Each row was made from one walk, in order. Every step used is in the known rows, and no mark comes twice. Write each row's walk.
Known rows:
momar, zeku, pila, gigar, dazar: [-14  11   6  25   1  12  33  -3  36  18   2  27 -13  -9   8   3  13  -5
  15  -8   1 -10   5   7  -7 -17  23  22   1  10  43  26   5   4  16  -8
  -4]
gopo, funuf: [11 -2  3  3  2  5 15 -4  0  1  3  1 11 -5  7  4  4 -2 -4  1  1 -6 -3 -5
 15  6 51  0  0  1 -3 -6 -2  0  6 -3 -1]
dazar, funuf, borop, zeku, pila: [-13   7  -1   0  12  10  34 -11  16   2   6 -10  -6   7   1   6   3   8
  -2   5   3  -5   8 -26  37 -23 -32   9   1  10  13  31   7  29  -6  -3
   1]
funuf, momar, zeku: [  0   0 -15  11 -15   7  14   0   0  32   5  -7 -15 -12   7   7   3   3
  -3  -3   0  -4  -9  15  11  10 -17   4   1   3 -11  43   9  15   8  -6
   4]
dazar, funuf, zanum: [  5   4  26   1   0   9  -1 -11  -7  -7  -1   6   2  -3   3  -2   2  10
  -3   5  -1  -8  -1 -37  13  -2  -4  -5   2  -3   8 -14   5  -9   2   0
  -2]
gigar, rasapel, zeku, borop, funuf: [  2   9   5   8  11   1  -5   9  12  18  32  -7 -25 -14 -11  -1   2   5
  13 -12 -14  -6 -14  20  -3  18 -29   7   6   3   2  69   6  24  12 -13
 -13]
momar, zeku, borop: [  0   3   5  21  -3  -2  11   2  21  20  16  -3  -6  -7  -5  -3   5   2
   9  -4   0   3 -18  17  -4  17 -12   5   3  -1  -2  70   3  15   8  -9
   0]
rasapel, zeku, pila: [  0   4  10  10  -6   3  25  -4  18   8   0  15 -10   2  -6   6   2   1
  11  -6 -11   2   8  16  12  -9  -8  13   5  13   7  20   0  12  -5  -2
   1]
zeku, rasapel, funuf: [-14   2  12  -1  -2  -7  -7   3  25   6  12   3 -16 -39 -17  -5  -4  -6
  -4  -8  -2   6 -19  -2  21  -1 -40   5   4 -12   9  10   0   1  -6  -1
  -3]
pila, zeku, borop, funuf: [ -6  -9   2   4  19   0  -3   7   6  -3  25  -3 -14   0  -3  -4   2   3
  13  -7   7   0 -15  16 -14  12  -2   2  -1  -1  14  62   5  12   4 -13
   1]
tuno, borop, zeku, pila, gigar, rasapel: [-20  13  18  16  14  15  48  -1  27  15  21  10 -28  -5   9 -10   4  -2
   9  -8   3 -13   3   9  -3  -6   1  19   0   4  38 -19  11  30  15 -11
 -17]
gigar, dazar: [ -1   8   1   1   3   1  -2   3   6  -3   1  17   2  -8   1   6   4  -3
   0  -2  -1 -12   4  -2   1  -1  10   3   1   1  16  -8   0  -3   9  -4
  -2]
borop, zeku, pila, gigar, momar: [-25  13  -3  13   8  15  40   0  30  11   9   6 -34   3  13  -5   9  -4
  12  -5   1  -1   9   1  -7 -24  16  15   2   4  40   0  13  24  12  -6
 -16]
rasapel, funuf: [  0   3   4  -3  -1  -1 -14   5  17   1   4   0 -14  -8 -10  -4  -6  -6
  -4  -5  -2   5  -8  -9  11   4 -22   0   2 -10  -4   2   1   1   0   2
  -6]
gopo, funuf, nokat: [ 16 -11   8  12  -5  10  21  -5  -6  -9   3  -6   8  -8   7   7   5 -13
 -11   0   4 -15  -1  -2  14  13  50  -3  -4   9  -8 -31  -4  -1  11  -4
   1]
gopo, funuf, zanum: [ 13   1  29   9  -4  11  21  -6 -19  -3   3   2  15  -9   5  -2   4   3
  -6  -2   4 -19  -1 -13   8   8  67  -3   3   1  -5 -13  -1  -9  11  -7
   0]
dazar, funuf, momar, gigar, rasapel: [  4   1 -22   0  -3  11   9  -8  35  31   6   3 -28 -34  10   4   6   4
  -2  -2  -8  -2   1 -27  43   6 -49  12   2  -8   3   9  16  12  24  -5
 -15]
gigar, dazar, funuf: [  3   8  -1  -1   8   5 -10  -7  20  -5  -2  22   0  -7   5  10   7   2
   1   5  -4  -6   1 -32  23  -6  -9   2   0  -2  25 -15   1  -3   6  -1
  -5]
momar, zeku, rasapel, funuf, nokat: [-16  -4  18  14 -14  -2  10   1  24  16  18  -2 -24 -50 -17  -5   0 -16
  -7 -11   0  -3 -28  12  19   6 -51   5   1  -4   1  20   2   2   2  -5
   1]
nubim, dazar, funuf, zanum: [  4  17  19  14   8  12  -8  -5   1  -5  -2   0   5  11   2  -4   2   8
   0   7  -3 -16   0 -44  -6 -10   4  -7   2  -7  25 -12  15  -2   9  -1
  -3]
zeku, pila: [ -2  -3   5   9  -1   3  17  -5   7   3  -3  12  -2   7  -2  -1   2   0
   5  -2   0  -2  11   7  17 -11  -2  11   2  10  14  -1   0   4  -4   0
   2]
borop, funuf: [ -6   0   5  -7  12  -1 -12   4 -16   3  14  -5  -6   2  -4   1  -1   5
   3  -3   1  -9   1   8   8   0  -5   0  -1   2  -5   8   0   3  -5  -2
   3]
gigar, momar: [ -2   2 -14   3   4   5  -5   0   5   7   3   0 -20  -4   5  -2   5  -3
   4  -1  -5   7   1  -4  -1  -6  -1   1   1  -3  17   2   9   5   8  -2
 -12]
funuf, momar, zeku, pila, gigar, dazar: [ -8   9 -10  26  -9  19  36  -2  29  29   3  20 -22 -14  17  10  11  -3
   7 -10   0 -16   6  14   1  -5  14  23   1  13  33  33  10  16  24 -11
  -2]
momar, gigar, dazar, funuf: [  0   8   5  -2   8   3   6  -8  40   7   2  31  -6 -26   1  10   9   1
   5   1  -4  -6   7 -32  35  -6 -13  10   0  -7  19  -9   3  -3  15  -2
  -5]
dazar, funuf: [  4   1  -1  -3   6   2  -7  -9  13  -3  -2   4  -2   2   4   4   3   5
   1   7  -4   6  -2 -29  23  -3 -21  -2  -1  -4  12  -6   3   0  -3   3
  -2]
nubim, dazar: [ -1  13  -5  14   8   3  -7   5   8   1  -1  -4   1  13   0   0  -1  -2
   3   2  -2  -9   0  -6 -19  -7   8  -2   0  -5  19   2  10   8   6  -1
  -1]
nubim, dazar, funuf: [  2  14  -6  10  13   5 -14  -3  23  -1  -3  -1  -1  16   4   3   1   2
   4   8  -5  -3  -1 -38   3 -11 -11  -3  -1  -7  30  -5  12   7   5   3
  -4]
funuf, gopo: [  3  -1  24   4  -1   0   9  -1  -8   7   1  -6  -1  -3  -2  -8  -3  -7
  -5  -2   1   8   0   1  -6   2   2  -5  -1   6 -10   9   3 -16   6  -4
  -3]
zeku, borop, funuf, gopo: [  4   0  33   8  12  -4   1   7  -9  11  26 -13  -7   0  -7  -8  -3  -1
   1  -7   3   0  -7  15  -5  19  -4  -4   1   8 -15  55   2  -3   7 -11
  -1]
rasapel, zeku, borop, funuf, momar, gigar: [  6   5   2   5  -2   1  19   9  22  31  33  -4 -31 -24  -5  13   1  10
   9 -16 -11 -10  -3  28  17  31 -23  14   5   3 -29  79   6  32  17 -14
   3]
nubim, fenarog: [ -2  23  -3  -2   7   5  -8  -2 -10   2   0  -4   1 -20  -3   1  -1  -1
   2   0  -5   2   0  -5 -21   1   6  -2  -3  -2  -8   3   2  -1   0   5
  -1]
rasapel, zeku: [  2   6   4  -1  -5  -1   8   1  10   4   3   4  -8  -6  -4   8   0   1
   6  -5 -11   4  -3   8  -4   3  -7   2   2   3  -8  19   1   9   0  -2
  -2]
pila, gigar: [ -4   4  -1   3   3   7   8   0  19  -3  -1  -4  -6  -1  10  -1   4  -2
   4  -4   1   3   0  -7 -26  -3  23   5  -3  -2  17   0   4   1  12   0
  -6]
tuno, borop, zeku, pila, gigar: [-19  12  27  14  12  10  51  -1  21   7  17  14 -18   8   7  -3   1   1
   8  -5   6 -11   7   9  -3  -4  19  15  -2   7  24 -21   3  29   3  -7
  -2]
gopo, funuf, momar, zeku: [ 10  -2 -14  15 -13  12  28  -4   0  33   8  -7  -5 -15  14  10   7   0
  -5  -3   1 -10 -12   9  28  16  33   4   0   6 -12  37   6  14  14 -10
   2]
nubim, pila, zeku, borop: [ -1  -3   4  16  15   3   3   7  33  -5   9  -5  -7  -9   1  -4   2  -2
   9  -4   4   2 -14   2 -51  -1  10   1   0  -9  42  53   3   3  21  -8
  -6]
momar, gigar, dazar, funuf, gopo: [  3   8  29   0   7   2  15  -8  31  15   3  26  -7 -29   1   2   5  -7
   1  -1  -3   2   8 -30  29  -5 -11   4  -2   0  10  -1   7 -21  22  -7
  -8]
zeku, borop: [ 7  0  7 11  2 -3  1  4 14 -1 11 -3 -1  2 -3 -2  2  1  3 -2  0  1 -8  4
 -7 16 -4  2  2 -2  0 36  0 11  7 -5 -1]

Write each row's walk:
[-17   5   5  -3   9   3  45  -3   0   6  20 -25   6 -37   0   7   5   2
 -12  -3   9 -13 -18   0  24  -7  22   4   2   4  -2  40   1  27   2 -14
   1]
gopo, funuf, borop, zeku, rasapel
[  2   5 -11   3  -7   7  17   3  21  21   5  19 -14 -31   7  13   5  -2
  -4  -7  -1 -18  11   4  20  10  -1  13   2  -1  -4   7   6   8  23  -8
   0]
funuf, momar, gigar, dazar
[-21  -1   9   4  10  -1  -7   6  41   0   9   2 -24 -49 -11  -7  -4 -10
   1 -10   2   6 -24  -4 -23 -19 -27   4   2 -19  50  28   4  -7  10  -4
 -10]
nubim, pila, zeku, rasapel, funuf
[ -2   6   1  11  -3   9  21  -3  21  18   4  13 -20 -12  -4   0   4  -2
  11  -8 -15  -1   4  13  12 -10 -23  16   7  11  18  21   7  13   8  -6
 -13]
gigar, rasapel, zeku, pila
[-20   4  12   8  -7  -6   3   2  29  25  16   3 -21 -47 -18  -7   0  -6
   1 -10  -1   7 -30   9  23  -2 -48   8   5 -11   8  44   3   3  -3  -3
  -3]
momar, zeku, rasapel, funuf
[ -1   1  19  -3  20  -1  -4   4 -16   5  26   3 -11   2  -3   0  -3   7
   3  -2   2 -12  -1  13  11  12  -3   1  -3   3  -1 -11  -2  16  -6  -5
   4]
tuno, borop, funuf
[ -7   0 -12   5  -3   5   3   4 -16  33  20 -13 -21  -9   3   7   1   7
  -1  -6   1 -13  -8  24  17  11 -23   5   0   6 -14  51   8  17   4  -8
   8]
borop, funuf, momar, zeku
[ -5   3  -3   2   1   4  11  -2  26  22   7   6 -17 -31  -1  -7   4  -3
   5  -7  -4  -1   2  -2  11  -2 -19  12   3  -6   3   7   7   0  21  -6
 -15]
momar, gigar, rasapel
[ 13  -2  -9  -1   7   9  19  -6  -4  -1   3 -23  12  -8   7   9   5   1
  -9  -1   3  -5  -1 -12  12   1  42   1  -1   5  -7  32   0  14  10  -7
  -1]
gopo, funuf, borop
[-15  11  -2 -10   7   3  10   6  11   1  15 -25 -15 -10 -10  -1  -6  -3
 -11  -5   4  -3  -8 -15   8  -3 -34  -1   2  -8 -18  39   4  28   0  -5
  -5]
rasapel, funuf, borop, zeku
[ -2   6  -4   1   3   4 -17   5  21  11   9  -2 -23 -21 -10 -10  -3 -10
  -3  -8  -6   3 -10 -13  11   3 -40   4   4 -13   9   5   7   2  12  -3
 -20]
gigar, rasapel, funuf
[ -4   7   6  11  -5   8  36  -5  43  30   7  22 -27 -30  -8  -1   6  -2
  16 -13 -15   0  11  13  22 -10 -26  24   7   6  11  27   8  13  17  -8
 -14]
momar, gigar, rasapel, zeku, pila
[-10   4  -8  23   0  11  23  -5  18  31   5  13 -27  -7   2  -5  11  -3
  14  -4  -5   8   2  11  18 -18 -12  15   5   7  29  36  12  13   5  -5
  -9]
gigar, momar, zeku, pila
[  4   6 -14  23 -11   7  -1   9  35  44  24 -11 -39 -31  -5  -6   0  -6
  -3 -14  -6   0 -27   6  14  31 -62  10   8 -11  -3  84  16  28  25 -13
 -17]
gigar, rasapel, funuf, momar, zeku, borop
[ -6   7 -11   8   8  19  14  -2  44   9   6 -15 -30 -19   0  -9   1  -8
   1 -15  -4   4   3 -20  -3 -18 -26  20   3  -1  36  41  12  20  25  -7
 -23]
zeku, pila, gigar, rasapel, funuf, borop
[  8   6 -18  -1  -1  10  -6  -6  14   7   0  13  -9 -10  14  17   5   3
  -7   3  -4 -13   3 -28  31   7 -19   4  -1   0  15  -7   8   8  11  -4
  -2]
gigar, dazar, funuf, momar
[-28  14  -1  22   9   8  16   4  43  29  12  -8 -35 -51   8  -5  12  -5
  12  -8  -5   5 -21   0 -44 -29   5  13   2 -10  72  45  13   2  32  -6
 -20]
nubim, pila, gigar, momar, zeku, rasapel
[-21 -10   1  -1   5  -1  12  -2  14   0   6   4 -10 -34  -1  -4   3  -3
   5  -5   7   8 -21  14  -6  -9 -11   5   0  -2  30  24   5  -2  -5  -7
   1]
pila, zeku, rasapel
[-28   8   1  -6   8  -2  30   1   1   5  18 -25  -5 -32  -7   2   0   4
  -8  -4   8  -9 -15   6   7 -14 -27   4   2   2  -2  45   4  27  -5  -9
   2]
funuf, borop, zeku, rasapel
[-23  10  10  10   4  10  45  -1  23   3   6   6 -15   8   8  -2   4  -2
   7  -4   6  -8   9   3  -8 -18  17  14   0   7  21  -2   3  17   4  -3
  -4]
borop, zeku, pila, gigar
[  4   7  14   6   9  -4  -1   9   8   7  29  -5 -15  -1 -12   6   0   8
  12 -10 -10  -3 -10  21  -3  20 -13   4   4   4 -11  65   0  23   1  -9
   1]
rasapel, zeku, borop, funuf
[-29   7  13  -3   1  -6  25   2   4   7  17  -3  -7 -30  -8  -2   0   1
  -3  -2   6  -9 -17  14  12  -9 -21   3   3  -2   2   7   1  13  -8  -5
   2]
borop, zeku, rasapel
[  3  -8  25   4  14   3   3   3 -24  -3  27  -3 -13  -1  -1   2  -3  -3
  -5  -4   4 -21   1  18  10  20  -6  -1  -6   8  -7 -35  -3  14   1  -6
   7]
tuno, borop, funuf, nokat
[-29  10  19  -4   0  -7  11   7  21   7  21   0 -21 -38 -17  -6  -5  -6
  -6  -7   4  -3 -22   1  23  -4 -43   3   5 -12  -1  10   1  13  -9  -4
  -4]
borop, zeku, rasapel, funuf
[ -8   4  -9  15   6  15  22  -4  30   9   0  10 -29   2  14  -5  10  -5
  14  -6  -4   8  12  -2 -10 -21  21  17   1   5  46   0  11  10  16  -3
 -16]
zeku, pila, gigar, momar
[  2  14 -23  20  -1  13   0  -3  22  31   2  -9 -15   4  10  10   4   4
   1   4  -6  -7 -10 -23  14  -1 -28   1   0  -5  16  37  21  21  15  -4
   0]
nubim, dazar, funuf, momar, zeku
[ -2  -9  26   8  18  -1   7   6   0   5  25  -8 -14  -4  -4 -11  -1  -4
   7  -9   8   8 -14  20 -22  15   1  -3  -2   6   2  71   7  -5   9 -16
  -2]
pila, zeku, borop, funuf, gopo
[-15   9  -6  -8   7   5  24   2  -7   0  11 -26  -2  -2   0   5  -1   4
  -7  -1   7  -8  -1  -2  -2  -9 -10  -1   0   3 -14  37   5  27   2  -7
   0]
funuf, borop, zeku
[  9   7  10  11  -2  -3   9   5  23   5  14  -1  -9  -3  -6   6   1   3
  10  -7 -10   5 -10  15 -10  20  -8   4   5   2  -7  58   1  19   6  -8
   0]
rasapel, zeku, borop
[ -3 -11  -8   5   8   4  16   6  20  22  29  -4 -30 -22   3   2   3   5
   8 -13   6  -6  -8  22   5  24 -14  12   0  -3  -5  75  12  23  19 -17
   4]
pila, zeku, borop, funuf, momar, gigar
[-12   4   5  22  -3  12  36  -5  31  20   2   9 -15  -2   6  -4   9  -1
  14  -8   2   2   2   9  -8 -16  12  19   0   8  28  34   6   8  10  -4
  -2]
momar, zeku, pila, gigar
[-23  13 -15   8  14  19  46  -2  25   8  11 -17 -31  -1  14  -1   9  -1
   6  -7   2   0  11  -6 -14 -30   9  16   1   7  36  37  16  37  17 -10
 -15]
funuf, borop, zeku, pila, gigar, momar
[-14   8  28  10  10   4  42  -2   3   9  17  17 -12   8  -2  -2  -1   3
   3  -1   5 -14   6  16  24  -2  -5  10   1   8  11 -21   1  29 -10  -5
   3]
tuno, borop, zeku, pila
[-22   4  -5  13   0   1  12  -1  16  33  15   2 -27 -42  -1  -6  10  -3
   8  -5  -4  10 -22  15  11 -13 -27   9   5  -3  29  45  11   9   5  -8
  -9]
gigar, momar, zeku, rasapel
[ -1   1  -2   1  11   9  12   4   1  41  34   2 -37 -31   4   0   0   6
   0 -11  -3 -20   2  15  32  23 -31  14   1  -2  -7   4  12  28  22 -13
  -8]
tuno, borop, funuf, momar, gigar, rasapel
[-11   0   2  -2 -14  -2  13   3  38  30  16   5 -33 -61 -11   1  -3  -5
  -8 -14  -2   0 -13   4  40  10 -51  15   5 -14  -9  25   7  11  10  -5
  -1]
zeku, rasapel, funuf, momar, gigar
[-11   7   1   2  -9  -1  10   5  44  27  16  22 -31 -70 -10   7   1  -8
  -9 -15  -3 -13  -9   2  40   8 -41  18   6 -12   7  17   6   9  17 -10
  -4]
zeku, rasapel, funuf, momar, gigar, dazar
[  5   8  23   2   8   4   0  -7  13   1  -1  17   0 -10   4   3   4  -6
  -3   4  -2   2   2 -30  16  -4  -8  -4  -2   4  18  -6   5 -20  13  -5
  -9]
gigar, dazar, funuf, gopo
[ -6   5  -3  20  14   2  -4   7  11  31  33  -9 -32  -9  -3  -5  10   4
  16  -8  -4   2 -16  19   4  11 -17   6   4  -1  12  80  11  23  11 -12
  -9]
gigar, momar, zeku, borop, funuf
[ -8  -2  -8  15  -4  10  20  -1  -9  38  17   0 -23  -3   1   6   3   7
   5  -8   1 -16   4  31  34  -1 -23  16   3  15  -2  50   8  21  -2  -7
  10]
borop, funuf, momar, zeku, pila
[ -3   9   4  13  11  14  18 -11  45  -5  -4  32 -10  -1  14   8  11  -1
  10   0  -3  -6  13 -33  13 -21  11  17  -1   5  57 -15   5   1  14  -2
  -8]
zeku, pila, gigar, dazar, funuf
[-24  13   1  12   7  16  41  -1  28  12  10   2 -24  -5   9  -9   6  -5
   8  -7   2 -11   5   2  -7 -21   3  17   2   4  34  -1  11  19  17  -8
 -18]
borop, zeku, pila, gigar, rasapel
[-24  16   5  11   5  14  28   3  45  14  14   5 -38 -14  -2 -13   0 -11
   5 -12   0  -5  -2 -10   4 -14 -22  17   4  -7  30   3  11  19  15  -6
 -23]
borop, zeku, pila, gigar, rasapel, funuf
[  2   1 -16   8  -8  10   7  -8  13  30   3  -4 -16 -10  11  10   5   7
  -3   3  -3   2 -12 -14  33   7 -38   3   0   0  -1  36  11  14   7  -2
   2]
dazar, funuf, momar, zeku
[-24   8   2  -4 -10   0  16   8  14  19  22  -9 -30 -42  -9   2  -6  -4
 -14  -9   3 -10 -22   7  31   6 -51   5   5 -11 -10  17   7  26  -5  -6
  -1]
borop, zeku, rasapel, funuf, momar
[-18   7  11   8   2   4  34  -1   5   6   7  10  -7   9  -4  -2   1   1
   4  -2   5 -11   9   9  20 -14  -5   9   2   9   5  -2   0  17  -8  -2
   2]
borop, zeku, pila
[-18   4   1   3   0  -2   9   0  24  23  18 -20 -18 -51 -16  -2   0  -3
  -5 -12   0   7 -28   0  16  -6 -56   9   4  -9   2  83   6  18   1  -7
  -2]
momar, zeku, rasapel, funuf, borop
[ -8  -3  -2   5  13   7   1   3  16  -5  -3  -2  -7 -10   4  -2   0  -4
   6  -2   3   2  -6  -3 -46 -18  14  -1  -2  -8  43  17   4  -8  16  -3
  -7]
nubim, pila, zeku
